Each row comes from the steps of one walk. Every step used is in the known rows, and no mark comes twice. Write the walk behind each row, first mark first.
Known rows:
f, b: 0.48 -1.63 -1.22 -0.49 -1.92 0.21 -0.15 -0.81 0.50 0.55 -1.30 2.48 0.10 -0.95 2.36 -1.40 -1.35 0.49 0.34 -0.34
a, f: -0.96 -0.83 -0.43 -0.89 -0.65 2.13 0.30 0.48 -2.31 -0.95 0.69 -0.94 1.25 1.44 0.45 2.47 -2.68 -0.01 1.74 -0.24
m, j, h, a: 0.77 -1.50 0.96 -0.68 0.35 -0.19 -3.53 -0.93 -0.70 3.40 -2.13 3.70 0.63 0.60 3.25 1.00 -0.85 0.15 -0.07 -2.36
f, l, m, b, h: 1.68 0.71 1.09 -1.73 -1.62 1.97 -1.49 0.95 2.00 -1.65 -0.81 2.68 -0.23 0.61 3.16 1.03 1.82 -0.74 -0.43 2.62
b, h, a: -0.28 -1.00 1.29 -1.05 1.22 -0.98 -1.96 -2.37 0.59 -0.12 0.68 2.15 -0.21 0.57 1.90 3.61 1.31 0.57 -1.32 -0.72
j, h, a, m: 0.54 -0.77 -0.49 0.82 -0.50 -2.57 -4.37 -1.66 -0.56 1.93 -0.37 1.26 -0.42 -1.74 4.95 4.32 0.37 -0.16 0.69 -0.99
b, h, a, f, l: -0.42 -2.51 -0.32 -2.21 0.87 1.76 1.02 -0.96 -1.72 0.03 0.72 0.77 1.62 3.54 2.97 3.24 -0.66 0.72 0.34 0.27
f, j, h, a, m, b: 0.80 -1.21 -1.53 0.47 -0.89 -0.78 -3.58 -0.13 0.29 3.04 -0.45 2.12 0.49 -0.50 6.38 1.97 -0.72 -2.44 1.49 0.98
j, h, a, f: -0.27 -1.90 0.58 -0.04 -0.23 0.25 -2.62 -1.03 -3.58 1.44 0.77 1.39 2.17 0.82 3.00 5.18 -3.01 -0.37 1.57 -1.99
h, a, f: -1.76 -1.45 0.30 -1.04 0.45 0.94 0.03 -1.87 -3.07 0.21 0.93 -1.44 1.87 0.84 2.14 4.57 -3.00 0.21 1.61 -1.63
b, h, a, f, l, m, j: -0.40 -0.48 0.80 -4.66 -1.04 4.18 -0.56 -0.23 -1.16 -0.47 -3.18 2.54 0.99 2.88 4.06 1.96 -0.24 2.12 0.80 -0.51
m, b, h, a, f: -0.81 -1.70 1.19 -1.57 -0.09 1.78 -1.94 -1.40 -0.85 -0.81 1.58 0.81 1.22 1.68 3.34 5.48 -2.56 -1.05 1.14 0.14
m, b, h: 1.26 -0.40 0.95 -0.67 -0.74 0.93 -2.44 0.74 2.64 -1.16 0.71 2.97 -0.96 1.19 1.54 1.01 0.74 -1.69 -0.67 2.27
f, l, h, a, m, j: 0.93 -1.39 -1.55 -2.57 -0.72 0.27 -0.79 0.06 -0.03 1.19 -2.77 2.80 -0.01 0.97 5.13 -0.65 0.28 0.85 0.90 -0.24
f, b, h: 1.17 -1.77 -0.36 -1.42 -1.75 0.42 -2.06 -0.34 2.01 -1.23 -0.54 5.38 -1.02 0.51 2.06 0.21 0.80 0.65 -0.95 0.68
b, h, a, m: -0.43 -0.44 -0.24 -0.92 0.20 -1.56 -3.24 -2.17 1.24 -0.80 0.36 0.80 -1.45 -0.66 4.13 4.75 1.84 0.73 -0.20 0.13
l, m, j: -0.11 1.73 1.01 -2.74 -1.78 3.08 -0.99 0.74 0.11 -0.44 -3.86 1.43 -0.25 -0.14 1.35 -1.09 0.11 1.52 0.72 -0.83
j, h, a, f, l, m: 0.53 -0.31 0.45 -1.42 -1.24 1.39 -1.10 -0.52 -3.76 0.92 -1.22 1.23 2.52 0.21 4.43 4.35 -1.23 0.69 1.59 -1.13
f, j, h: 1.61 -1.27 -1.41 0.44 -0.46 -0.17 -2.19 1.97 -1.17 2.53 -0.54 4.89 0.95 1.96 1.35 -1.12 0.25 -1.06 0.30 0.10

Write each row's walk:
0.41 -3.00 -0.57 -2.10 -0.07 2.43 -0.25 0.23 -2.71 3.05 -1.69 2.18 2.33 3.96 4.23 0.96 -2.41 0.36 1.36 -0.93 -> m, j, h, a, f, l
-0.41 -0.12 -0.21 0.15 -0.56 -0.70 -2.10 -1.77 1.31 0.99 0.04 -1.57 -0.34 -2.08 5.30 2.85 -1.05 -1.68 1.26 0.81 -> h, a, m, b
-0.33 -0.18 0.89 -2.90 -0.83 2.21 -0.15 -1.04 -2.23 -1.43 -0.83 0.97 1.62 1.21 3.79 4.73 0.04 1.51 0.82 -0.11 -> b, h, a, f, l, m
0.89 -1.25 1.02 0.84 0.61 -2.08 -3.25 -1.63 -1.30 2.73 0.04 2.46 0.94 -0.64 2.88 3.13 -0.43 -0.50 -0.24 -1.97 -> j, h, a
-0.55 -0.79 -0.14 -2.74 -0.31 0.94 -3.20 -1.11 1.87 0.03 -2.30 2.29 -1.71 1.25 4.21 1.83 1.30 1.43 0.01 -0.17 -> b, h, a, m, j
-1.03 -0.51 -0.67 -1.95 -0.32 0.71 -1.83 -1.33 0.74 1.30 -2.59 0.04 -0.89 0.07 4.21 0.91 -0.23 1.19 1.00 -1.04 -> h, a, m, j
1.89 -1.05 0.43 -0.58 -1.21 1.11 -3.57 1.84 0.22 2.27 -2.38 4.80 -0.09 1.89 1.57 -1.46 -0.28 -0.16 0.10 -0.63 -> m, j, h
0.25 -3.49 -0.73 -1.98 -2.36 2.21 -2.67 -0.98 -2.20 2.44 -2.48 4.78 1.74 1.17 5.44 1.45 -4.23 0.57 1.90 -2.36 -> m, j, h, a, f, b
-1.16 -2.83 -1.01 -1.38 -1.38 1.17 -0.15 -2.34 -2.42 0.88 -0.50 1.24 1.84 -0.26 4.20 2.76 -4.03 0.71 1.78 -1.87 -> h, a, f, b
-1.95 -2.14 -1.73 -1.73 0.90 1.88 1.37 -0.62 -3.49 1.32 0.39 0.38 2.49 2.73 2.20 2.14 -2.46 0.09 1.99 -0.99 -> h, a, f, j
1.57 -0.44 0.12 -2.39 -2.72 3.70 -2.26 2.33 -2.17 1.20 -3.50 4.07 1.50 2.41 3.49 0.35 -1.31 0.54 1.71 -0.35 -> a, f, l, m, j, h
-0.96 -2.16 -0.87 -1.52 0.90 1.55 2.39 -1.13 -2.95 1.24 0.36 -1.43 2.39 2.56 3.01 2.27 -2.21 0.53 1.28 -0.41 -> h, a, f, l
1.70 -0.61 -0.80 -0.54 -2.07 0.58 -4.65 1.53 0.76 1.89 -2.74 3.97 -1.05 0.76 3.41 -0.27 0.22 0.03 0.88 0.00 -> a, m, j, h
0.59 1.37 0.10 -1.40 -1.01 1.24 1.23 0.39 -0.90 -0.37 -1.90 -0.25 0.88 -0.60 1.97 0.03 1.22 1.09 0.42 0.56 -> f, l, m
0.13 -1.93 -0.02 -2.60 -3.53 2.69 -3.30 -1.08 -2.67 1.58 -3.51 4.80 1.99 -0.55 6.12 2.79 -3.91 1.15 2.35 -2.65 -> l, m, j, h, a, f, b
1.51 -1.70 -0.17 -0.83 0.69 -1.92 0.75 -0.75 -1.84 1.10 0.10 2.74 1.85 0.13 3.07 0.66 0.24 -0.23 -0.15 -0.95 -> f, l, h, a
1.12 -0.38 0.86 -0.97 -1.93 1.81 -1.90 -0.19 -2.20 1.51 -0.97 1.11 2.68 -0.28 5.92 3.53 -2.33 -1.50 1.97 0.29 -> j, h, a, f, l, m, b
0.28 0.24 -1.01 0.36 -1.63 0.20 -1.89 0.34 1.95 -0.07 -0.19 -1.17 -0.90 -1.57 3.83 0.90 -0.62 -1.97 1.42 2.21 -> a, m, b
0.80 -2.05 -1.72 -0.29 -0.93 1.61 -1.92 2.35 -3.22 1.77 0.03 4.31 2.02 3.27 1.71 0.99 -1.78 -1.02 1.75 0.01 -> a, f, j, h
0.24 -2.45 -0.81 -2.10 -2.40 2.16 -1.74 -0.07 0.05 -1.96 -0.12 4.60 -0.05 1.86 2.41 2.16 -1.31 0.69 0.51 0.51 -> a, f, b, h
0.98 0.03 -0.02 -0.66 -1.61 0.47 -3.70 0.48 3.24 -1.66 0.37 1.98 -1.96 0.23 3.36 2.39 1.46 -1.42 0.02 2.98 -> a, m, b, h
2.65 -1.13 -1.07 -0.72 -0.85 -0.65 1.36 1.95 -1.04 -0.27 -0.20 3.64 1.25 1.22 1.21 -1.85 0.55 -0.48 -0.04 0.77 -> f, l, h
0.50 -0.66 -0.68 -2.14 -1.10 -0.20 -2.40 -0.26 0.00 0.43 -2.44 2.84 -0.43 -0.26 4.37 0.59 -0.25 0.66 1.08 -1.07 -> l, h, a, m, j
-1.05 -2.42 -0.88 -2.24 0.31 2.64 -0.56 -0.07 -1.45 0.45 0.96 2.49 1.88 3.41 3.50 2.80 -1.99 -1.18 1.46 0.68 -> m, b, h, a, f, j
1.18 1.53 1.77 -1.32 -2.00 1.56 -3.09 0.51 2.13 -2.31 -0.48 2.88 -0.71 -0.55 2.19 2.32 1.35 -0.99 -0.27 1.86 -> l, m, b, h
